Every row comes from one small tree of marks. The marks that hang from a mark follow it in brackets, in alphabetical order. Every link used is in the known rows. Which tree was each row made from?
Known rows:
silu{biluz zopanar{lesi{fafa}}}: [ 0.563 -3.865 -4.835 -1.069  0.866 -1.195  1.454  5.134 -1.688  1.426
  0.450  1.644 -2.046  1.791  0.438 -1.010 -1.246 -2.561 -0.246 -3.348
  5.493  0.543]
zozun{gozu zopanar{lesi}}: [-0.311 -4.846 -3.242 -1.727  0.531 -0.092  0.899  3.443 -4.228  1.021
 -1.446  4.030 -1.825  0.327  0.033  3.355 -2.890 -2.613  0.445 -3.198
  4.361  2.694]
gozu{zozun{zopanar{lesi{fafa} silu{biluz}}}}: [-0.193 -2.444 -6.252 -1.036  1.971  1.466  1.708  5.504 -2.790  2.002
 -2.778  2.820 -1.333  3.685  0.946  0.744 -2.147 -1.734  0.681 -2.112
  5.852  0.325]
fafa{goli lesi{zopanar{silu{biluz} zozun}}}: [-2.193 -3.046 -5.119 -0.485  3.424  0.616 -1.495  2.909 -0.919  2.889
 -1.698  2.197 -0.853  3.883  1.024 -2.017 -0.120 -4.100  1.519 -2.143
  2.308 -0.641]
gozu{zozun{zopanar}}: [ 1.380 -3.449 -4.914 -1.158  0.500  3.384  0.280  1.917 -3.893 -0.393
 -1.606  3.608 -2.822  2.122 -0.668  1.696 -0.469 -0.575  0.247 -1.029
  3.808  2.260]
gekesop{goli{fafa{lesi{zopanar{silu{biluz}}}}}}: [ 0.163 -1.070 -3.175 -1.101  2.869 -0.712  1.337  3.843 -1.642  1.712
  0.160  1.955 -2.099  2.666  0.332 -0.446 -1.633 -1.474  2.410 -1.089
  0.320 -0.295]
zopanar{lesi{fafa} silu{biluz} zozun{gozu}}: [-2.563 -3.278 -4.935 -0.430  2.127  0.463  0.771  5.256 -2.848  3.807
 -2.456  1.591 -1.075  0.144 -0.653  0.172 -2.703 -4.378  2.128 -2.141
  5.596  0.692]
fafa{goli lesi{zopanar{zozun}}}: [-1.974 -3.174 -4.134 -0.703  1.431  1.597 -1.922  0.159 -0.854  2.533
 -1.519  3.385 -0.755  3.079  0.896 -1.833 -0.337 -3.751  0.645 -2.377
  1.131  0.731]
zopanar{lesi{fafa} silu zozun}: [-2.763 -1.660 -4.047 -0.990  1.953 -0.278  1.060  4.136 -1.072  3.763
 -4.119  1.531 -0.355  0.601  0.503 -1.847 -2.095 -2.552  1.447 -1.246
  3.623  0.010]
goli{fafa{lesi{zopanar}}}: [-0.615 -2.505 -2.581  0.185  0.699  0.573  0.466  1.760 -1.944  1.285
  1.097  3.243 -2.771  1.379  0.910 -0.822 -2.403 -0.728  0.252 -1.877
 -1.423  1.374]
gekesop{goli{fafa{lesi{zopanar{silu zozun{gozu}}}}} nosan}: [-0.835 -0.131 -2.234 -2.331  1.963  1.995  0.939  1.814 -4.714  3.633
 -1.582  3.974 -0.919  0.136 -1.607  1.699 -3.317 -4.122  5.154 -0.798
  0.948  2.046]
silu{biluz zopanar}: [ 2.043 -4.725 -4.560 -0.982  1.539 -0.398  0.523  4.352 -2.781 -0.598
  1.455  1.228 -3.599  0.978 -1.062 -0.220  0.620 -1.747  0.174 -2.026
  4.586  1.107]
gekesop{goli{fafa} nosan}: [ 2.590 -0.425 -0.142 -2.519  0.180  0.298  1.556  2.211 -3.053 -0.095
  0.052  1.224 -2.312 -0.990 -2.777 -0.004 -0.719 -1.201  3.827  0.443
  1.638  2.915]
gozu{zozun{zopanar{lesi{fafa{goli}}}}}: [ 0.066 -2.470 -3.797 -1.590  0.147  2.758  0.048  2.661 -2.051  1.086
 -3.191  3.436 -0.861  3.721  1.142 -0.934 -0.340 -2.552 -0.125 -2.441
  4.557  2.098]
goli{fafa{lesi{zopanar{silu{biluz} zozun}}}}: [-2.468 -2.090 -5.380  0.693  2.832  0.716  0.288  3.192 -2.386  2.366
 -0.490  2.618 -1.855  2.873  0.741 -1.380 -2.153 -2.526  1.151 -1.442
 -0.029 -0.542]
silu{biluz zopanar{lesi{fafa{goli}} zozun{gozu}}}: [-1.056 -4.317 -4.625 -1.113  1.001  1.339 -0.452  3.930 -3.164  1.949
 -1.137  2.200 -1.258  1.757 -0.432 -1.477  0.020 -6.349  0.533 -3.628
  6.345  1.653]
biluz{silu{zopanar{lesi{fafa} zozun}}}: [-1.894 -2.005 -4.811 -0.849  1.207  0.660  0.523  3.242 -1.186  3.388
 -2.477  1.004 -0.962  0.692 -0.003 -1.342 -0.614 -3.590  0.537 -1.004
  4.631  0.067]
gekesop{goli{fafa{lesi}}}: [ 0.916 -1.755 -1.282 -0.533  2.856  0.323  0.543  1.445 -1.860 -0.279
  0.483  2.773 -2.113 -0.263 -0.655 -0.175 -0.590 -0.981  1.279 -0.494
  0.282  0.211]
silu{biluz zopanar{lesi{fafa} zozun{gozu}}}: [-1.110 -4.523 -6.044 -0.787  0.751  1.029  0.648  4.009 -3.811  2.469
 -0.560  2.741 -1.618  0.905 -0.772  0.384 -1.963 -5.238  0.473 -3.576
  6.436  1.377]
lesi{fafa{goli} zopanar}: [-0.574 -2.355 -1.558 -1.529 -1.738  1.150  0.231  2.195 -0.232  3.018
 -1.468  0.804 -2.274  2.243 -0.177 -2.900 -0.282 -2.137  1.710 -1.995
  1.505  2.966]

Write each row's tree:
[-1.073 -1.660 -2.079 -0.064  2.334 -0.122  0.865  3.639 -1.966  2.004
 -0.269  2.538 -2.739  1.244  1.303 -1.107 -2.286 -0.428  1.284 -1.206
 -1.412  0.570] -> goli{fafa{lesi{zopanar{silu}}}}
[-1.551 -2.446 -3.086 -1.780  1.643 -1.082  2.588  4.978 -1.927  2.964
 -3.795  2.559 -0.893  1.527  1.088  0.570 -2.560 -1.479  1.185 -2.293
  3.667  0.515] -> zozun{zopanar{lesi{fafa} silu}}
[-1.362 -3.774 -4.517 -1.266  0.401  1.380  0.753  3.130 -3.833  2.849
 -1.749  3.293 -1.455 -0.078 -0.478  0.183 -2.028 -4.537  0.528 -3.129
  5.224  2.007] -> silu{zopanar{lesi{fafa} zozun{gozu}}}
[-1.250 -2.766 -3.686 -1.624  0.849  0.562 -0.141  2.844 -1.327  1.937
 -2.728  2.133 -0.537  2.283  0.698 -3.444  0.700 -4.508 -0.138 -2.750
  4.305  1.007] -> silu{zopanar{lesi{fafa{goli}} zozun}}
[-0.294 -0.064 -3.284 -2.069  0.563  1.651  0.649 -0.256 -2.875  2.518
 -0.630  4.012 -0.460  1.800 -1.051  0.152 -2.678 -3.252  3.419 -1.060
  0.199  1.508] -> gekesop{goli{fafa{lesi{zopanar{zozun}}}} nosan}
[-0.484 -1.730 -4.811 -1.521  1.586  1.839  1.734  4.595 -2.833  2.319
 -4.033  3.356 -1.223  2.702  1.246  0.519 -2.180 -1.109  0.774 -1.668
  4.626  0.971] -> gozu{zozun{zopanar{lesi{fafa} silu}}}
[-2.322 -2.222 -4.759 -1.008 -1.867  2.094  0.876  1.001 -1.278  4.272
 -2.397  1.966 -1.658  1.989 -0.723 -1.416 -2.244 -2.512  1.667 -1.741
  1.694  2.227] -> lesi{fafa zopanar{zozun}}
[-1.957 -3.291 -3.698 -1.189  2.464 -0.015 -0.113  4.433 -3.412  2.684
 -3.179  2.308 -1.215 -0.778 -0.274  0.678 -2.161 -3.413  1.716 -1.387
  4.297  1.342] -> zopanar{lesi silu zozun{gozu}}
[-2.241 -2.108 -3.342 -1.323 -1.659  2.356 -0.267  0.854 -0.576  3.709
 -2.925  1.416 -1.264  2.893 -0.367 -3.296 -0.325 -3.621  1.738 -1.798
  1.605  2.471] -> lesi{fafa{goli} zopanar{zozun}}
[-1.088 -3.618 -4.452 -1.108  1.746  0.963 -0.603  3.590 -3.587  2.227
 -1.549  1.744 -1.812 -0.754 -0.745  1.146 -0.737 -4.413  0.786 -1.127
  5.388  1.410] -> biluz{silu{zopanar{lesi zozun{gozu}}}}
[-2.280 -3.466 -3.908 -0.604  0.101  1.517  0.304  2.459 -2.828  3.424
 -2.280  2.802 -0.993 -0.711 -0.794  0.332 -2.931 -3.991  1.264 -2.389
  4.412  2.141] -> zopanar{lesi{fafa} zozun{gozu}}
[-2.162 -4.284 -4.987 -0.367  0.953  2.460 -0.989  0.477 -3.323  3.389
 -0.512  4.535 -1.682  0.692 -0.313  1.820 -3.092 -3.746  1.295 -2.751
  2.045  1.812] -> fafa{lesi{zopanar{zozun{gozu}}}}
[ 1.367 -0.393 -1.460 -2.298  0.430  0.419  1.256  1.014 -2.520  1.803
  0.735  3.429 -1.435  1.165 -0.773  0.616 -2.710 -1.748  3.508 -1.231
  0.071  2.014] -> gekesop{goli{fafa{lesi{zopanar}}} nosan}
[-1.515 -3.763 -4.456 -1.202 -1.351  2.374 -0.236  1.260 -3.629  3.083
 -1.428  2.732 -2.447  0.628 -1.410  1.021 -2.406 -3.284  1.905 -1.890
  2.415  3.524] -> lesi{zopanar{zozun{gozu}}}
[-1.336 -3.626 -3.097 -1.581  0.611  1.621 -0.439  3.113 -3.083  2.285
 -2.349  2.722 -1.075  0.819 -0.181 -1.664 -0.054 -5.678  0.678 -3.206
  5.182  2.274] -> silu{zopanar{lesi{fafa{goli}} zozun{gozu}}}
[-1.256 -3.924 -2.586 -1.520  2.044 -0.077  1.069  5.989 -3.080  2.409
 -2.712  2.080 -1.266  1.901  0.294  0.698 -1.342 -4.559  1.890 -3.274
  5.592  1.508] -> zozun{gozu zopanar{lesi{fafa{goli}} silu{biluz}}}
[-0.551 -2.683 -1.271 -1.241  0.409 -0.511 -0.064  3.482  0.082  1.856
 -1.890  1.056 -1.037  1.052  0.683 -2.893 -0.267 -2.572  0.591 -2.175
  3.355  1.620] -> zopanar{lesi{fafa{goli}}}
[-2.639 -1.584 -2.620 -1.237  2.175 -0.005 -0.096  4.046 -0.362  3.306
 -4.687  0.968 -0.005  1.477  0.797 -3.669 -0.089 -3.683  1.545 -1.268
  3.544  0.279] -> zopanar{lesi{fafa{goli}} silu zozun}
[-1.375 -4.052 -4.040 -1.228  1.818 -0.293  2.287  6.108 -3.730  2.953
 -2.115  2.627 -1.636  1.024 -0.053  2.540 -3.290 -3.333  1.812 -3.241
  5.650  1.272] -> zozun{gozu zopanar{lesi{fafa} silu{biluz}}}
[-2.796 -2.157 -2.289 -1.529 -0.224  2.770 -0.066  2.963 -2.379  4.798
 -3.879  1.301 -1.784  1.264 -0.936 -1.780 -0.902 -4.570  3.415 -1.563
  2.428  2.984] -> lesi{fafa{goli} zopanar{silu zozun{gozu}}}
[-2.442 -3.135 -4.196 -0.906 -2.087  3.194  0.636  1.149 -3.042  4.618
 -1.971  2.576 -2.194  0.501 -1.598  0.359 -3.015 -3.658  2.399 -2.234
  2.544  3.485] -> lesi{fafa zopanar{zozun{gozu}}}
[-1.649 -2.755 -6.052 -1.065  0.864  0.284  0.357  3.822 -1.930  3.102
 -2.019  0.958 -1.999  2.944 -0.388 -0.947 -1.407 -2.505  2.058 -1.198
  2.795  0.774] -> lesi{zopanar{silu{biluz} zozun}}
